Every row comes from one small tree of marks. The marks that hang from a mark follow it in brackets, in alphabetical order. Every link used is in the known rows. Which tree was each row made from?
Known rows:
gepef{getabe{rurib{gazena} temil{famefi}}}: [ 0.79  2.95 -1.06 -1.18  1.93 -1.11 -2.11 -1.32  2.40 -0.23  1.89  0.66
 -0.02  1.66  0.05 -2.03  1.68  1.19 -1.02 -1.96 -2.13  1.18  0.60  0.30
 -2.73 -2.04 -2.57]
temil{famefi getabe{rurib{gazena}}}: [ 0.85  3.43 -1.80 -2.04  0.00 -1.51 -0.13  0.12  2.49 -0.65  1.62  0.08
 -0.58  0.34 -0.40 -0.78  1.65  2.60 -4.77 -1.14 -0.28  0.36 -0.30  0.06
 -2.68 -2.01 -1.95]
rurib{getabe}: [-0.34  1.04  0.35  0.07 -0.40  0.03  0.41  0.92  1.52 -0.50 -0.71 -1.44
 -0.42 -0.32 -0.56  0.71 -0.42  1.07  0.17  0.73  0.96  0.77  2.94 -0.63
 -1.69  0.62  0.59]
getabe{temil{famefi gazena}}: [ 0.35  1.67  3.40  1.13  1.76 -3.55 -0.82 -0.68  3.37  0.39  2.10  1.84
  0.32  0.34 -0.04 -3.39 -1.57  0.36 -2.61  1.40  0.61  2.31  3.30  0.78
 -1.49 -2.90 -0.89]
getabe{gepef rurib temil{famefi gazena}}: [ 1.14  2.93 -0.05  0.42 -2.14 -5.25 -1.72  0.97  2.78  2.24  3.49  3.11
  0.43 -0.52 -0.61 -4.88 -2.89  0.39 -4.46 -0.78  0.51  3.40  2.18  0.61
 -0.72 -4.10 -0.97]
temil{famefi}: [ 1.16  0.73  2.62  0.05 -0.37 -0.87 -1.12 -0.52  1.33 -0.76  0.88  0.62
  0.33  0.46 -0.21 -1.27 -0.91  0.82 -1.89  0.67  0.67  1.03  0.77  0.06
 -0.90  0.42 -0.20]
gepef{getabe{rurib temil{famefi}}}: [ 1.27  3.42 -0.15 -0.87  0.82 -2.01 -1.94 -1.55  2.18  0.30  2.17  2.18
  1.42  1.12  0.51 -2.73  0.45  0.29 -0.39 -1.71 -1.83  2.11 -0.44  0.93
 -1.88 -2.07 -2.51]
rurib{gazena neka}: [-0.58  1.16  0.80 -1.59  1.87  2.34 -1.43  0.34  1.83 -0.90 -0.82 -3.17
 -2.51  1.02 -0.36  0.18  0.27  3.06 -1.32 -1.08  2.01 -1.98  0.90 -1.96
 -1.20  1.65 -0.38]
gepef{getabe{temil}}: [ 0.44  0.97  0.59 -0.09  1.43 -0.98 -0.57 -2.90  1.45  0.08  0.36  1.93
  0.74  0.75  0.49 -1.32  0.78  0.41  1.94 -1.67 -2.06  0.25 -0.06  1.17
 -1.18 -2.10 -1.96]
getabe{rurib{gazena savi} temil}: [-1.84 -0.12 -3.76 -0.64  4.07  1.36 -0.79  1.50  1.56  0.34  0.26 -1.69
 -0.56  1.50  0.67 -1.71  0.93  1.29 -1.56  0.52 -0.45  0.94  1.94 -1.36
 -1.47 -2.02 -1.15]
gepef{getabe}: [ 0.61  0.60 -0.70 -0.40  0.64 -0.60  0.12 -2.14  0.53 -0.65 -0.05  0.94
  0.39 -0.07 -0.66  0.75  2.19  0.30  1.11 -2.87 -1.36 -0.24 -1.26  0.80
 -0.34  0.15 -1.04]
temil{famefi getabe{gepef}}: [ 2.22  1.41  1.47 -0.85 -4.16 -2.76  0.15 -2.20  2.30 -0.26  1.01  3.47
  0.09 -0.86 -0.91 -2.08 -1.80  3.45 -4.20 -1.50  0.78  0.67 -0.43  1.17
 -1.52 -2.45 -1.18]
famefi{temil{gazena getabe{gepef}}}: [ 0.13  2.36 -3.45  0.10 -1.44 -4.45  0.82 -0.86  3.20  0.45  0.58  5.05
 -0.60 -2.01 -2.10 -0.02  2.29  1.44 -4.25 -3.47 -0.18  0.20 -1.26  1.07
 -1.22 -3.19 -0.09]
gazena{rurib}: [-1.09  0.27 -2.13 -1.38 -0.13 -1.28 -0.16 -1.24  0.65 -2.35  1.04 -0.50
  0.28 -0.27  0.13 -0.37  0.83  0.40 -1.19  0.02 -0.03  0.57  2.32 -0.27
 -0.27 -0.77 -0.52]
gazena{rurib{neka savi} temil{getabe{gepef}}}: [-1.82  0.02 -3.69 -3.19 -2.00 -0.27 -1.12 -2.92  4.09 -3.12 -0.07  0.19
 -0.32  0.38  0.02 -1.08 -0.41  5.86 -5.26 -2.10  0.91 -1.12  0.70 -1.82
 -0.93 -0.72  0.74]
temil{famefi gazena getabe{gepef}}: [ 1.91  2.27  1.17  0.08 -3.06 -5.73  1.29 -1.54  3.80  0.15  1.88  3.49
 -0.15 -2.14 -2.17 -2.12 -0.74  2.75 -6.24 -2.22  1.44  1.37  0.92  1.39
 -1.14 -3.28 -0.75]
gepef{getabe{rurib{gazena neka} temil{famefi}}}: [ 0.80  4.17  0.61 -2.09  2.24 -0.18 -3.05 -1.35  3.51 -0.51  1.47 -0.42
 -0.83  1.97  0.42 -2.43  0.73  2.81 -1.55 -2.56 -0.22  0.42  0.18 -0.72
 -2.92 -0.76 -2.94]
temil{getabe{rurib}}: [ 0.19  3.11 -3.46 -1.75 -0.79 -1.53  1.03  0.53  0.89  0.63  1.04  0.86
  0.47 -0.72  0.02 -0.19  1.37  0.83 -2.27 -1.54 -0.78  0.03 -2.16  0.68
 -0.96 -2.41 -1.54]
puzod{savi}: [ 0.98 -0.93 -2.34  0.03  1.79  0.15  1.44 -0.30  0.59  0.49 -0.28 -0.26
 -0.11 -0.63  1.14 -0.81  1.55 -0.05  0.82  2.38  1.92  0.56 -0.06 -1.16
  0.15  0.21  0.29]
rurib{neka savi}: [-0.94 -0.72  0.63 -0.69  2.53  2.47 -0.66  0.31  2.36 -1.20 -1.82 -2.23
 -0.77  0.17  0.08 -0.40 -0.47  3.18 -1.92 -0.67  3.51 -0.47  0.06 -2.28
 -0.03  2.49  0.05]
gepef{getabe{rurib{savi} temil}}: [-0.44  0.83 -3.18 -0.51  3.05 -0.37 -0.68 -0.89  1.80  0.33  0.45  0.89
  1.21  0.68  0.36 -1.45  1.86  0.70  0.20 -2.24 -1.58  1.43 -0.55  0.03
 -0.95 -1.75 -2.12]

Which tree is each row?
[-1.51  3.01 -5.59 -2.47  2.97  1.07 -0.95  0.83  3.72 -1.27 -0.92  0.33
 -1.48  0.32 -0.35  0.88  4.15  3.61 -4.19 -3.00  0.79 -1.28 -2.31 -1.82
 -2.62 -0.04 -1.26] | famefi{temil{getabe{rurib{gazena neka savi}}}}
[-2.84 -1.93 -4.31 -1.41  1.23  0.41 -1.02 -1.57  1.79 -3.48  0.30 -1.17
  0.56  1.40  0.40  0.20  1.42  1.95 -2.57  0.45 -1.32  0.12  2.20 -1.54
 -0.17  0.43  1.80] | gazena{rurib{savi} temil}
[ 0.22  3.28  2.04 -1.15  2.26 -3.67 -1.47 -3.61  5.06 -2.03  2.14  1.28
  0.17  0.23 -0.28 -3.04  0.47  2.34 -2.75 -2.17  0.92  1.54  3.14  0.25
 -2.06 -1.87 -2.53] | gepef{getabe{temil{famefi gazena{rurib{neka}}}}}
[-1.95 -0.51 -1.64 -1.99  2.12  1.02 -0.71 -0.98  2.79 -3.38 -0.52 -2.51
 -0.52 -0.14  0.20 -0.80  0.43  3.25 -2.82 -0.56  3.32  0.01  2.28 -2.42
 -0.33  1.46 -0.60] | gazena{rurib{neka savi}}
[ 0.74  1.48 -1.55  0.12 -2.62 -4.88  2.35 -1.09  2.49  1.08  1.04  2.77
 -0.46 -2.65 -2.05 -0.87  0.19  1.89 -4.40 -2.91  0.90  0.28  0.25  1.41
 -0.09 -3.63 -0.50] | temil{gazena getabe{gepef}}
[-1.36 -0.75  0.64 -1.49  3.08  3.34 -3.13 -0.52  4.05 -2.83 -1.17 -3.48
 -1.83  2.99 -0.25 -0.35  0.23  5.41 -4.16 -0.12  1.61 -1.41  1.27 -3.24
 -1.91  3.37  1.82] | rurib{gazena{temil{famefi}} neka savi}
[-0.42  4.89 -3.95 -2.44  0.16 -0.55 -1.25  0.69  2.79 -0.06  0.29  2.47
 -0.34 -0.05  0.15  0.16  2.45  1.92 -2.83 -2.61  0.28 -0.82 -3.67 -0.58
 -2.08 -0.75 -1.34] | famefi{temil{getabe{rurib{neka}}}}
[ 1.03  2.52 -3.91 -1.77 -4.20 -2.56  0.75  0.16  0.79  1.36  1.28  2.44
  0.18 -1.40 -0.62 -1.16 -0.34  1.67 -3.16 -2.78 -0.52  0.28 -2.14  0.73
 -0.41 -3.31 -1.33] | temil{getabe{gepef rurib}}
[-0.48  1.47 -1.09 -2.59 -1.86  1.14 -1.72 -1.57  2.95 -0.70 -0.41 -0.83
 -2.40  1.48 -0.48 -0.12 -0.53  5.29 -3.53 -2.46  0.15 -3.08 -0.61 -1.40
 -1.73 -0.29  0.76] | rurib{gazena{temil{getabe{gepef}}} neka}
[-0.75  1.30 -7.12 -1.62 -0.19 -0.69 -0.26  0.28  2.54 -0.43 -0.29  2.72
 -0.88 -0.49 -1.33  0.34  3.39  3.06 -4.35 -3.73 -0.66 -0.33 -1.96 -0.69
 -1.98 -1.96 -0.53] | famefi{temil{getabe{gepef rurib{gazena savi}}}}
[ 0.14  3.24  1.72 -1.07 -2.00 -4.58 -1.05 -0.39  5.52 -2.52  1.79 -0.78
 -1.14 -1.60 -2.05 -2.42 -1.82  3.70 -6.04 -1.06  4.32  2.43  6.28 -1.43
 -2.01  0.07  0.06] | temil{famefi gazena{rurib{getabe{gepef} neka}}}
[-1.26 -2.07 -0.94  0.49  1.37  1.16 -0.13 -0.01  3.45 -0.68 -1.65 -1.72
 -1.95  0.38 -0.90 -1.28 -1.11  4.42 -1.49  0.28  1.51  0.89  6.00 -1.72
 -2.70 -1.43  0.27] | rurib{gazena getabe{gepef temil} savi}
[-2.69 -1.88 -3.08 -0.21  2.88  2.83 -0.61  0.76  3.14 -2.48 -2.02 -4.06
 -1.56  1.88 -0.93  2.10  1.82  3.81 -1.83  0.78 -0.54 -0.50  3.98 -2.67
 -2.51  2.06  2.80] | rurib{gazena{temil} getabe savi}
[ 1.54  2.29  0.41 -0.35 -3.31 -2.74 -2.76  0.37  1.49  1.77  2.73  2.93
  0.54  0.71  0.47 -4.85 -3.79  0.97 -2.73 -0.15 -0.09  2.83  1.12  0.31
 -1.21 -3.38 -1.35] | getabe{gepef rurib temil{famefi}}
[-2.33 -0.26 -2.64 -2.29 -1.65  0.62 -2.18 -0.92  4.33 -3.42 -0.72 -2.29
 -0.87  0.68 -0.58 -0.50 -1.54  5.33 -3.74 -0.71  2.03  0.21  4.32 -3.25
 -1.48  1.86  2.32] | gazena{rurib{getabe{gepef} neka savi} temil}
[ 0.10  2.67 -0.22 -3.52 -4.43 -2.06 -2.77 -3.53  4.37 -3.12  1.88  1.45
 -0.33  0.84  0.07 -2.31 -2.12  5.28 -5.89 -1.41  0.66 -0.59  0.85 -0.85
 -1.94 -1.04  0.17] | gazena{rurib{neka} temil{famefi getabe{gepef}}}
[-1.60  1.16  1.90 -1.81  2.54  0.38 -1.82 -1.21  5.80 -3.89 -0.14 -2.41
 -0.42  0.75  0.54 -2.74 -1.82  4.94 -3.38  1.66  3.93  1.99  6.64 -2.60
 -3.24  0.35 -1.21] | gazena{rurib{getabe{temil{famefi}} neka savi}}
[-2.03  0.49 -5.12  0.07  0.63 -3.50  0.05  0.00  4.43 -2.50 -0.02  1.63
 -0.50 -1.94 -2.38  0.11  2.68  1.95 -4.49 -2.08  1.48  1.90  4.39 -1.29
 -1.56 -0.59  1.15] | famefi{temil{gazena{rurib{getabe{gepef} savi}}}}
[-2.37 -1.72 -4.18 -1.26 -2.03 -0.46 -1.05 -0.95  3.05 -3.28 -0.19 -1.21
  0.01  0.39 -0.74 -0.12 -0.49  3.73 -3.21 -0.01 -0.25  0.97  4.81 -2.01
 -1.28  0.41  2.75] | gazena{rurib{getabe{gepef} savi} temil}
[ 1.03  2.85  1.33 -0.03  0.22 -4.61  1.57 -1.24  3.87 -0.56  1.75  2.03
  0.19 -1.27 -1.35 -1.17  0.93  1.91 -5.38 -0.94  1.15  1.18  0.94  1.20
 -1.61 -2.59 -0.97] | temil{famefi gazena getabe}
[-1.27 -0.40  0.92 -0.62  1.59  2.41 -1.39  0.16  4.89 -1.08 -2.18 -3.01
 -2.80  0.71 -0.72 -1.74 -2.43  6.33 -2.32 -0.35  3.85  0.05  5.54 -3.06
 -3.00  0.22 -0.02] | rurib{gazena getabe{gepef temil} neka savi}
[ 0.98  3.74 -2.28 -2.65 -3.99 -1.57 -0.26  0.33  1.94  1.30  0.77  1.30
 -0.60 -1.29 -0.54 -1.63 -1.35  3.17 -3.71 -3.44  1.67 -0.43 -2.51 -0.30
 -0.64 -1.97 -1.61] | temil{getabe{gepef rurib{neka}}}
[ 1.39  1.44 -2.16 -1.34 -2.69 -2.39  0.11 -0.26  2.79 -0.19  1.05  2.40
  0.69 -0.94 -0.88 -2.33 -0.69  3.64 -5.97 -2.06  1.18  1.75 -0.93  0.01
 -1.09 -2.02 -1.27] | temil{famefi getabe{gepef rurib{savi}}}
[ 0.46  1.50  0.50 -1.18 -1.65 -1.22 -1.18 -2.21  2.64 -1.10  1.06  1.88
  0.60  1.52  0.37 -0.60 -0.27  2.66 -3.28  0.37 -1.96 -0.28 -1.16  0.52
 -1.95 -1.00  0.91] | gazena{temil{famefi getabe}}
[-0.77  1.45 -3.50  0.26  4.13 -2.55  0.22 -0.44  2.96  0.63  1.13  0.94
  1.02 -0.32 -0.43 -1.56  2.75  0.18 -1.40 -2.78 -0.95  2.12  0.59  0.35
 -0.67 -2.44 -1.76] | gepef{getabe{rurib{savi} temil{gazena}}}
[ 0.82  5.80  0.23 -1.74  0.15 -4.12  0.05  0.77  4.70  0.06  2.27  0.58
 -0.15 -1.09 -0.99 -2.06  0.46  2.71 -6.77 -2.06  2.54  1.21 -0.42 -0.22
 -1.80 -1.65 -1.76] | temil{famefi gazena getabe{rurib{neka}}}
[-1.34  0.05 -0.50 -0.29  0.36 -3.02 -0.73 -1.56  4.21 -0.71  1.04  0.77
 -0.62 -0.97 -0.46 -3.97 -2.23  3.13 -4.12 -1.15  2.78  1.57  4.56 -1.03
 -0.30 -2.90 -0.90] | getabe{gepef temil{gazena{rurib{neka savi}}}}
[-0.44  0.57 -4.18 -1.45  2.33  0.62 -1.96 -0.82  2.43 -1.85  0.63 -1.10
  0.09  2.03 -0.83  0.44  3.82  2.41 -2.76 -2.93 -2.41  0.33 -0.87 -1.17
 -1.64  1.26  0.36] | gepef{getabe{rurib{gazena{temil{famefi}} savi}}}
[-0.76  1.75  1.23 -1.02  0.14 -1.99 -1.21 -1.44  3.66 -2.79  1.46 -0.38
  0.31  0.47  0.58 -2.41 -1.41  2.06 -1.66  2.35  0.71  2.39  6.39 -0.52
 -3.23 -1.79 -1.25] | gazena{rurib{getabe{temil{famefi}}}}
